What can hang from each mark:
Z: G R
R: S U Y Z
U: R
G: Z
Y: G M
M: B Y

Every row comes from one small tree of marks. The marks that hang from a mark follow it in brackets, in alphabetical order. Every link used is in the known rows. Which tree was each row made from?
Known rows:
Z(G): [ 4.569 -0.175 -0.353  2.293 -3.215 -2.551 -0.749  2.359  3.312  0.999
 -3.589  0.015 -1.836 -1.256 -3.680 -1.471 -3.434 -1.496  1.043  2.052
  0.520]
Y(G M): [ 0.781 -0.395 -3.222 -2.862  0.998 -4.016  2.592 -4.106 -3.345 -1.812
  0.929 -0.563 -1.613 -1.265  1.113  1.068 -0.557  0.109  1.356 -2.123
 -0.709]
Z(G R(S Y)): [ 3.338  2.148  3.906  2.217 -2.194 -1.389 -0.502  3.495  4.726  0.181
  1.263 -2.130 -0.091  2.203 -2.183  1.579  0.055  0.533  0.831  3.871
 -1.180]
U(R(S Y)): [ 0.700 -0.920  1.771  0.145  1.277  2.318  0.048  2.021 -2.831  1.435
  2.188  2.064 -1.350 -0.500  2.670 -4.814 -0.860 -1.727  1.035 -1.604
  0.795]
Z(G R(U Y)): [ 1.957  2.010  2.264  0.906 -3.477 -1.704  1.180  0.648  2.657  1.146
  1.176 -0.235  1.944  2.504 -4.244  1.578 -0.230  0.566 -1.168  2.821
 -1.905]
Y(M): [ 1.453 -1.247 -3.148 -1.068 -2.193 -2.832  1.269 -1.304 -0.478 -0.759
 -1.364 -0.854 -0.781 -1.006  0.427 -0.575 -0.366  0.047  2.469 -0.518
  0.091]
G(Z(R(S))): [ 2.704  0.732 -0.002  2.090 -1.054 -0.235 -1.986  2.646  5.350 -1.379
 -3.057 -1.565 -0.888 -0.425  0.788  1.567 -1.350  0.272  0.255  2.239
  0.814]
M(B Y(G(Z(R)))): [-1.674  1.611 -1.452  1.776  1.070  0.438  1.529 -1.338  4.328  2.144
 -3.064  0.407 -1.655 -0.944 -0.860  1.252 -4.614  1.889 -1.141  0.449
 -0.838]
M(B Y(G(Z))): [-2.071 -0.074 -1.924  1.709  1.261  0.845  1.134 -1.682  3.370  2.446
 -3.857  1.057 -1.795 -1.607 -0.665  0.112 -4.829  1.294 -1.011  0.344
 -0.285]
R(Z): [ 1.162  0.589 -2.302  0.251 -0.269 -0.317 -2.071  0.851  0.044 -1.259
 -4.571  0.354 -1.318 -3.315 -1.876 -1.401  1.223 -0.647  0.051 -2.575
  0.346]
U(R(S Y Z)): [ 0.114 -0.077  2.081 -0.504  2.350  3.089 -0.893  2.565 -2.768  0.974
  1.229  1.217 -0.858 -0.744  2.226 -4.066  1.220 -1.686  0.917 -3.221
  1.297]
Z(G R(U)): [ 3.414  2.670  0.553  1.585 -4.047 -3.150  0.766  1.144  3.889 -0.088
  0.799 -1.009  0.814  2.113 -4.900  1.666 -2.613  0.049 -0.439  2.579
 -0.852]
G(Z(R)): [ 3.538  1.403 -0.474  1.815 -1.634 -0.899 -1.035  1.796  5.477 -0.761
 -4.601 -0.488 -0.812 -1.309 -0.557  1.226 -1.680  0.390 -0.340  1.433
 -0.225]
Y(G M(B)): [-0.656  0.242 -3.543 -0.945  2.841 -3.051  3.118 -3.306 -3.801 -0.413
 -0.154  0.396 -1.865 -1.242  1.448  1.474 -3.044  0.811  1.362 -2.670
  0.348]
Z(G R(Y)): [ 4.533  3.144  3.185  1.697 -3.144 -2.367  0.829  2.372  4.663  0.956
 -0.978 -0.683 -0.174  1.094 -3.991  1.201 -0.367  0.877  0.004  2.911
 -2.653]
U(R(S Y(G))): [ 0.420 -0.474  1.768 -0.879  2.940  1.798  0.820  0.622 -4.286  1.011
  3.376  2.374 -1.788 -0.658  3.004 -3.981 -0.974 -1.725  0.404 -2.472
  0.409]
M(B Y): [-1.944 -0.059 -2.680  2.770 -1.207  0.991  0.752 -0.398  3.564  2.873
 -3.930  1.204 -1.603 -1.501 -1.828 -1.692 -4.445  1.450 -0.079  0.677
 -0.425]
U(R): [ 3.343  0.707 -0.731  0.425  0.084 -0.369  1.129  1.323 -1.611  1.090
 -0.291  2.921 -2.500 -1.993  0.042 -4.862 -3.576 -2.047  0.820 -2.977
  0.485]
R(S U Y Z): [-6.232 -3.253  0.035 -1.232  1.357  4.696 -3.377 -0.416 -4.475 -0.746
  2.522  0.119  3.127  1.118  1.354 -0.938  5.017 -0.783 -1.216 -0.991
  2.096]
R(Y): [-0.157 -1.374 -0.439 -0.061 -0.994  0.944 -0.143 -0.787 -1.905  0.837
 -2.450  2.520 -0.457 -2.275 -0.479 -2.890  1.392  0.039 -0.679 -0.125
 -1.908]
Y(G(Z) M): [ 1.112 -0.858 -2.305 -2.715  1.454 -3.141  1.821 -2.926 -0.753 -1.346
 -1.187 -1.254 -1.082 -1.192  2.058  1.968 -0.885 -0.219  1.111 -1.233
  0.298]
G(Z(R(S U Y))): [-0.087 -0.573  0.791  0.881 -0.733  1.494 -1.589  1.077  3.094 -0.452
 -1.177 -0.667  1.290  0.911  1.149  1.580  0.081  0.454 -0.950  2.283
  0.694]

Which tree is each row?
[-3.152 -1.765  0.708 -2.623 -0.842  1.062  0.354 -1.447 -2.333  1.636
  0.171 -0.561  4.189  1.829 -1.687  0.572  4.282 -0.370 -0.488 -0.795
  0.631]
R(U Y(M) Z(G))
[ 0.450  1.759 -1.919 -0.619  3.032 -2.748  2.926 -2.000  0.103 -0.548
 -1.171 -1.092 -0.893 -0.035  2.180  4.178 -3.020  1.920  0.782 -1.266
  0.569]
Y(G(Z(R)) M(B))
[ 2.548  1.418 -1.080 -0.221  1.400 -2.206  0.363 -1.503  0.953 -1.812
 -1.984  0.449 -2.117 -1.984 -0.008  1.716 -2.024 -0.052 -1.355 -0.612
 -0.997]
Y(G(Z(R)))
[ 2.798  1.968  3.743  1.198 -2.386 -2.133  0.476  2.888  4.447  0.286
  2.194 -3.198  0.445  3.086 -1.378  2.603  0.714  0.881  1.929  3.819
 -0.920]
Z(G R(S Y(M)))
[-4.577 -3.065  1.889 -0.484  0.511  3.608 -3.220  1.308 -2.100  0.646
  2.182 -0.859  3.383  2.196 -0.295 -0.231  4.013 -1.305 -0.753  0.772
  2.765]
R(S U Y Z(G))
[ 1.324 -0.524  0.490  1.763  0.075  0.379 -4.223  4.362  2.543 -1.067
 -1.580 -2.676 -1.222 -0.596 -0.806 -0.136  0.539 -1.607  1.887  0.578
  2.911]
R(S Z(G))
[-0.283 -0.112 -2.777 -0.835  3.364 -2.056  2.278 -2.097 -1.057 -0.137
 -2.303 -0.324 -1.172 -0.944  2.575  2.726 -3.335  0.963  0.971 -1.620
  1.518]
Y(G(Z) M(B))
[ 1.452  1.179  1.387 -1.073  1.625  2.069  0.525  1.410 -2.806  1.720
 -1.130  2.665 -0.809 -1.779  0.477 -4.381  0.752 -1.500  0.054 -4.146
  0.042]
U(R(Y Z))
[-4.332 -3.342 -1.158 -3.669  0.975  0.849  1.931 -5.182 -5.016  0.555
  2.100  1.479  3.134  1.068  1.580  0.737  2.107  0.023 -1.727 -0.821
 -0.271]
R(U Y(G(Z) M))
[-2.172  0.740  0.653 -0.568  0.223  0.137  0.355 -1.942 -2.189 -1.835
  5.281 -0.056  1.260  1.889  0.338  1.694  1.689  0.927 -1.508  0.678
 -1.332]
Z(R(S U Y(G)))
[-0.907 -1.508  3.033  0.339  0.788  2.450 -3.658  3.495  1.034  0.407
 -1.110 -1.473  0.336 -0.090  0.132 -0.616  3.805 -0.824  0.953  0.899
  1.416]
R(S Y Z(G))
[ 0.658  3.121  0.251 -0.523  0.423 -1.921  2.770 -1.632 -0.633 -0.624
  0.671  0.063 -0.191  0.404 -0.221  2.246  0.664  2.447 -0.322 -0.470
 -3.085]
Z(R(Y(G M(B))))
[-1.984  0.344  0.571  0.353 -1.269  0.734 -0.221 -0.513 -0.796 -1.335
  4.092 -0.115  1.731  1.981 -0.018  0.709  1.753  0.893 -1.025  1.369
 -0.875]
Z(R(S U Y))
[ 4.237  3.005  3.048  0.642 -3.353 -3.202  2.074  1.677  4.573  1.022
 -0.239 -1.893  0.362  1.956 -3.139  2.170  0.446  1.208  1.003  2.765
 -2.447]
Z(G R(Y(M)))
[-0.555 -0.845 -1.564  0.076 -1.535 -0.103 -1.559  0.234 -0.315  0.081
 -1.549  0.006  1.720 -0.217 -3.713 -0.467 -0.011 -1.802 -0.955 -1.107
  2.015]
R(U Z(G))
[-2.354  0.510 -2.621  1.339  0.851  0.321  1.546 -2.298  1.572  2.156
 -2.474  1.596 -2.109 -1.683 -1.298 -0.681 -4.607  1.329 -0.761 -0.488
 -0.964]
M(B Y(G))
[ 1.652  0.388  1.290  1.462 -0.636  0.911 -1.701  2.113  4.734 -0.550
 -2.757 -1.073 -0.121 -0.162  1.318  1.387  0.069  0.434 -0.188  2.388
  0.060]
G(Z(R(S Y)))
[-2.352 -3.329  0.444 -0.933  0.104  1.315 -0.996  0.184 -2.100 -0.217
  1.948 -0.928  0.443  0.682  3.494 -0.998  3.025  0.073  2.084  1.211
  0.812]
R(S Y(M))
[-0.332  0.970 -1.138  1.142 -1.749 -0.791 -0.688  0.018  0.401 -2.531
  3.500 -0.941  0.741  1.588 -0.651  1.121 -0.350  0.506 -0.163  1.254
  0.231]
Z(R(S U))
[-0.890  1.779 -0.165 -1.192 -0.531 -0.864  1.856 -3.192 -2.288 -0.971
  2.945  1.184  1.436  0.930 -1.620  1.164  1.367  1.023 -2.270 -0.458
 -2.945]
Z(R(U Y(G)))
[-5.478 -4.473 -0.416 -0.443 -0.108  3.571 -1.848 -1.333 -4.669 -0.021
  4.057  1.408  2.445  1.441  1.853 -1.838  2.173 -0.926 -0.945  0.964
  1.548]
R(S U Y)
[ 2.381  0.921  0.635  0.350 -1.419 -0.396  0.001  1.073  4.392 -0.116
 -3.694 -0.836  0.433 -0.281  0.512  1.633  0.297  1.127 -0.141  1.733
 -0.833]
G(Z(R(Y(M))))
[-1.770 -0.124 -0.077 -3.763  2.606 -0.053  0.813 -2.740 -4.072 -0.536
 -1.175  0.062  0.523 -1.436  0.884  0.482  5.175  0.501 -0.236 -3.384
 -1.527]
R(Y(G M) Z)
[-0.188  0.286  2.215 -1.442  4.034  2.483 -0.265  1.304 -4.056  0.521
  2.419  1.503 -1.334 -0.862  2.505 -3.270  1.106 -1.764  0.291 -3.914
  0.882]
U(R(S Y(G) Z))
[ 1.866  0.516 -1.016  1.139 -1.819 -0.355 -0.778  0.585  3.994 -0.769
 -3.039 -0.243  0.703 -0.358 -0.851  1.332 -1.711  0.247 -1.132  1.409
  0.391]
G(Z(R(U)))
[-0.004 -0.963  1.652 -1.951  2.797  0.997  1.694  0.083 -4.459  0.782
  4.295  1.065 -1.118  0.420  3.749 -3.236 -0.209 -1.375  1.429 -2.474
  0.879]
U(R(S Y(G M)))
[ 0.654  1.550  1.444  1.053 -1.074 -0.101 -0.617  1.123  1.244 -1.516
  1.721 -0.801 -0.388  0.652  0.186  0.691  1.814  1.109  0.122  1.479
 -1.794]
Z(R(S Y))
[-5.909 -4.130 -0.402 -1.659  2.124  2.715 -0.873 -3.372 -6.723 -0.724
  5.446  1.566  1.783  1.274  2.344 -0.861  1.921 -1.011 -1.833  0.042
  0.920]
R(S U Y(G))
[-4.208 -2.583 -2.315  0.025  0.664  2.403 -3.874  0.292 -2.683 -2.020
  2.079 -0.918  1.666  0.334  0.457 -0.668  1.869 -1.572 -0.318 -1.304
  3.674]
R(S U Z)
